Each row comes from the steps of one path. Every step used is in the known rows, and no mark comes twice. Write the path behind each row, first mark first.
Known rows
timaz valu fode: 2.77	2.65	-1.62	1.44	-1.35	0.23	-3.57	0.74	-5.27	-4.46	3.09	-2.76	7.05	-0.29	-1.95	1.42	-3.09	3.03	1.74	0.65	-0.99	-1.32	4.72	-0.20	-1.15	-6.34
timaz valu fode livevim mupa fope fumef loko: 2.86	1.02	-1.45	-0.91	-2.84	-0.74	-5.97	3.18	-2.07	-0.07	3.50	-3.08	5.80	0.45	-0.83	0.98	-0.90	1.09	1.48	0.42	1.36	-3.53	1.46	-0.48	0.52	-3.37
suzu zagek livevim mupa: 2.05	1.71	0.58	2.76	-1.32	0.53	1.79	-2.37	0.89	2.43	0.18	1.92	-1.83	0.25	-0.49	1.87	-0.39	-1.04	2.13	-1.81	0.10	2.45	1.42	4.14	-2.12	-2.82
loko fumef fope mupa livevim zagek suzu: -2.88	-1.31	-0.22	-3.69	4.44	0.61	4.76	-0.11	1.43	1.02	-2.64	-2.29	-4.91	-0.30	1.21	-0.37	2.63	-2.79	1.30	-1.23	-0.32	0.45	-4.50	-0.16	1.05	6.15
valu fode livevim mupa fope: 0.56	-1.23	-3.08	-2.37	-1.69	-3.17	-6.58	1.48	0.30	1.02	4.02	-1.43	4.12	1.91	-1.11	1.72	0.88	1.73	-0.36	-3.74	2.07	-3.93	0.76	2.47	2.62	-3.95
mupa fope fumef suzu zagek: -1.08	0.16	3.45	2.34	1.19	2.18	2.53	-0.39	-0.46	-0.92	-1.42	1.77	-1.08	-1.15	1.75	-5.17	-0.38	-2.88	-2.71	2.20	-0.84	1.20	-0.64	-2.86	0.15	4.82
fope mupa livevim: -0.97	-2.52	-2.14	-3.13	0.99	-2.07	1.89	0.85	2.39	0.64	-1.49	-0.04	-0.03	-1.68	-1.03	4.15	1.22	1.72	0.34	-2.06	2.03	-1.87	-0.53	0.54	0.19	0.14
mupa fope fumef suzu zagek livevim fode: -0.75	1.06	3.86	3.65	1.44	0.50	3.09	-0.86	2.08	1.70	-1.61	2.34	-1.19	-2.50	-0.58	-2.69	-0.94	-0.26	-1.95	-0.50	0.14	3.68	0.52	-1.44	-1.81	2.24
loko fumef fope mupa: -4.07	0.22	0.36	-4.50	2.07	0.30	2.30	1.53	0.31	-0.27	-0.02	-1.65	-3.20	-0.47	1.88	-1.22	0.56	-2.34	0.29	3.73	-0.68	-1.65	-0.07	0.53	0.48	4.77
valu timaz: 1.02	2.33	-0.67	1.93	-2.77	0.14	-2.09	-1.13	-2.89	-5.47	2.06	2.64	4.61	1.19	0.07	1.22	-2.82	0.52	-0.19	1.23	-1.39	-0.66	2.59	-1.54	1.01	-5.11
loko fumef suzu: -2.54	1.07	1.49	1.50	1.12	0.44	1.07	-1.15	-1.90	-5.59	-0.88	-1.74	-1.22	-0.34	1.01	-1.96	-1.15	-1.07	-0.49	6.06	-2.28	0.55	-1.38	-1.51	1.30	2.07
timaz valu fode livevim: 2.36	2.51	-1.79	0.01	-2.26	-3.07	-5.12	1.59	-4.83	-4.78	4.09	-3.92	7.20	1.29	-2.48	2.77	-2.51	3.86	3.74	-0.88	-0.31	-1.67	3.14	2.47	-0.42	-8.19
zagek suzu: 2.23	1.05	-1.36	3.01	-0.08	0.13	0.39	-2.55	-2.05	-3.98	-0.82	-0.09	1.26	1.10	-0.73	-1.14	-1.06	2.18	-1.15	1.71	-2.12	1.91	0.20	-2.12	0.65	-0.26
fope fumef: -1.58	0.35	0.78	0.42	-0.15	0.98	-0.49	0.40	-0.37	-3.22	-2.05	1.45	1.25	0.08	1.46	-1.29	-1.59	1.14	-0.97	4.70	-1.70	0.23	0.25	-3.05	0.47	1.32
fope mupa livevim zagek: -0.69	-3.78	-1.70	-3.31	1.80	-0.60	1.99	0.87	2.04	1.54	-1.92	0.21	-1.73	-0.45	0.20	3.86	2.20	0.65	1.21	-4.73	1.67	-1.59	-2.88	1.33	-0.60	-0.04
fope fumef loko: 0.51	1.25	1.61	1.77	-0.78	1.15	-0.06	0.91	-1.60	-2.12	-1.80	-0.42	1.21	-0.68	1.36	-1.60	-1.77	0.71	-0.88	8.74	-2.54	0.51	0.25	-4.09	-1.15	1.90
mupa livevim: -0.14	-1.00	-0.64	-0.12	-0.44	-1.42	0.17	-0.75	-0.48	-0.97	-1.05	-1.05	0.65	-2.19	-2.04	1.67	-0.06	1.64	-0.47	0.31	0.47	0.56	0.65	-0.69	0.79	-2.18
loko fumef: -2.45	1.19	0.29	-0.41	-0.03	0.06	-1.50	-0.87	-1.30	-4.42	-1.26	-0.02	-0.66	0.37	1.32	-1.43	-1.86	-1.10	-0.22	5.42	-2.86	0.07	-0.06	-1.87	1.39	-0.34
fode livevim mupa fope fumef: -1.16	-2.02	-1.47	-3.19	-2.30	-1.70	-4.85	0.99	2.63	1.51	1.12	1.14	-0.04	2.14	1.18	-0.31	1.40	-0.33	-1.11	-1.49	2.07	-2.61	-1.66	0.10	3.11	-0.29
mupa fope: 0.21	-0.53	-0.30	-0.01	-0.54	0.36	-2.63	-0.45	-1.01	-0.18	0.96	1.44	0.05	0.02	0.30	-3.07	-0.60	-0.52	-3.54	0.14	-0.87	-1.17	2.46	-2.51	0.94	-0.24
timaz valu fode livevim zagek: 2.54	1.39	-1.41	-0.30	-1.38	-1.82	-5.33	1.34	-5.06	-3.84	3.58	-3.59	5.63	2.53	-1.24	2.52	-1.49	2.66	4.31	-2.89	-0.57	-1.32	1.13	2.93	-1.31	-8.41
timaz valu fode livevim zagek suzu: 3.72	1.84	-1.95	1.34	-0.59	-1.70	-4.00	0.13	-4.88	-4.65	2.70	-3.92	5.62	3.11	-1.80	2.07	-1.40	3.24	4.21	-3.93	-0.95	0.00	-0.41	1.96	-0.63	-6.73

Which path is each row?
2.02	2.82	2.31	3.99	-1.19	-1.39	1.74	-2.33	0.66	1.46	-0.03	1.96	-0.27	-1.36	-2.41	0.98	-2.47	1.44	1.60	-1.04	-0.98	5.05	3.11	3.34	-3.87	-5.24 : suzu zagek livevim fode
-1.45	-1.96	-0.60	-4.49	1.66	-0.93	4.11	1.73	1.06	3.34	0.67	-2.12	-1.95	-2.35	-1.23	1.55	2.20	0.11	0.04	-1.16	2.21	-1.47	0.74	2.18	-0.52	3.48 : fumef fope mupa livevim
0.87	-1.34	-0.73	-2.11	-2.93	-1.21	-4.77	1.76	1.61	2.34	1.57	0.06	-0.26	1.64	0.88	-0.51	1.52	-0.47	-1.09	1.80	1.50	-2.60	-1.72	-0.36	2.17	0.36 : fode livevim mupa fope fumef loko
-0.57	1.16	2.27	3.63	1.12	2.21	4.64	-1.32	1.35	0.46	-1.99	1.18	-1.72	-0.47	0.40	-0.07	-0.01	-0.95	1.29	1.54	0.29	2.70	-1.53	1.34	-1.54	3.09 : fope fumef suzu zagek livevim mupa
-1.42	-2.73	-0.33	-4.62	2.46	0.32	3.80	1.62	0.92	4.42	0.15	-1.85	-3.29	-1.22	-0.01	1.14	2.96	-1.10	0.61	-3.38	1.88	-0.91	-1.35	2.65	-1.18	3.24 : fumef fope mupa livevim zagek
-1.34	1.36	3.77	3.81	2.37	1.29	4.29	-0.70	0.12	0.54	-2.42	1.70	-1.91	-1.30	0.60	-2.95	-0.54	-2.08	-0.99	0.21	-1.08	2.36	-0.40	-1.60	-1.06	4.09 : mupa fope fumef suzu zagek livevim
-0.10	-2.90	-2.14	-3.06	0.03	-2.93	0.86	0.91	4.23	1.89	-0.43	0.30	0.85	-2.93	-2.49	4.62	0.58	3.70	-0.66	-2.77	3.11	-0.59	0.67	0.98	-0.77	-1.75 : fope mupa livevim fode
-1.42	-0.38	0.97	-0.37	0.32	1.22	-1.51	0.64	0.19	-0.54	-1.69	2.55	0.35	-0.31	1.87	-3.51	-0.73	-0.80	-3.50	2.02	-1.03	-0.77	0.78	-5.14	1.57	2.72 : mupa fope fumef
1.70	1.11	0.66	2.25	-0.95	0.90	1.21	-2.14	1.53	4.46	0.32	2.58	-2.43	-0.22	-0.02	-0.03	0.13	-2.37	0.28	-3.74	0.58	1.60	1.66	2.44	-1.21	-1.48 : suzu zagek livevim mupa fope
2.16	-0.23	-0.81	2.77	1.14	1.72	0.06	-2.79	-2.06	-2.72	-1.02	0.62	-0.83	2.98	1.04	-1.33	0.15	0.76	-0.20	-1.29	-2.44	1.92	-2.37	-1.33	-0.43	-0.68 : livevim zagek suzu
0.35	-1.56	-2.44	-2.26	-3.58	-2.84	-4.78	-0.03	0.87	-0.35	2.85	-0.36	0.76	3.05	-0.53	2.21	1.00	1.52	0.72	-0.73	1.65	-1.95	-0.58	3.95	1.74	-4.20 : fode livevim mupa
-1.66	-0.48	1.74	1.34	1.34	1.70	0.89	0.17	-0.16	-1.69	-1.30	1.08	-0.25	-0.76	1.22	-4.18	-0.22	-0.71	-3.82	2.74	-0.69	-0.37	-0.27	-4.33	1.14	4.92 : mupa fope fumef suzu
1.85	1.77	2.30	2.84	-1.01	1.96	2.10	-0.72	1.82	5.22	-1.17	2.03	-2.76	-0.83	0.96	-0.84	-0.10	-2.98	0.44	0.75	-0.15	2.09	0.43	0.08	-1.93	1.64 : suzu zagek livevim mupa fope fumef loko
-0.94	-0.15	-0.05	2.23	1.09	1.90	1.70	-0.44	2.80	2.87	-1.02	1.23	-1.93	-0.41	-0.21	0.61	1.40	0.38	-1.31	-1.80	0.97	-0.12	-0.53	-0.66	0.13	3.19 : zagek livevim mupa fope fumef suzu
0.13	-2.27	-1.03	-2.79	3.42	0.59	5.15	0.41	1.02	3.45	-0.76	-2.11	-3.32	-0.46	-0.63	0.78	3.29	-0.45	0.60	-4.11	1.58	0.18	-2.65	1.51	-0.60	4.52 : fumef fope mupa livevim zagek suzu
0.77	0.65	-0.22	1.69	-0.75	1.66	0.01	0.39	2.35	4.83	-0.97	1.33	-1.76	-0.33	0.35	0.73	0.91	-0.15	-1.23	0.89	0.11	-0.11	0.69	-1.76	-0.52	1.69 : zagek livevim mupa fope fumef loko
-4.24	-0.82	0.08	-5.25	2.73	-0.66	3.54	1.58	1.32	1.18	-1.21	-2.48	-3.37	-2.34	0.42	0.30	1.52	-2.38	0.63	1.82	0.78	-1.46	-1.07	0.30	1.22	4.81 : loko fumef fope mupa livevim
0.03	-1.32	-0.09	-1.04	-1.47	-2.56	-3.69	-0.22	-1.82	-2.06	1.20	-0.49	-0.70	4.09	0.69	0.59	0.43	0.93	2.12	-1.54	-1.28	0.19	-2.42	3.44	-0.45	-4.85 : fode livevim zagek
0.37	1.10	1.46	1.68	-0.16	1.82	1.61	-1.18	2.56	4.06	-1.56	3.28	-2.40	-0.29	0.87	-0.50	0.15	-2.68	0.28	-2.27	0.53	1.93	0.60	0.74	-0.77	1.00 : suzu zagek livevim mupa fope fumef
0.06	-1.36	1.21	0.84	-0.15	3.23	0.57	-0.75	2.07	1.94	0.17	2.39	-1.70	-0.47	1.89	-3.71	1.07	-3.59	-3.03	-0.05	1.96	-0.49	-1.24	-1.48	1.22	4.28 : livevim mupa fope fumef suzu zagek
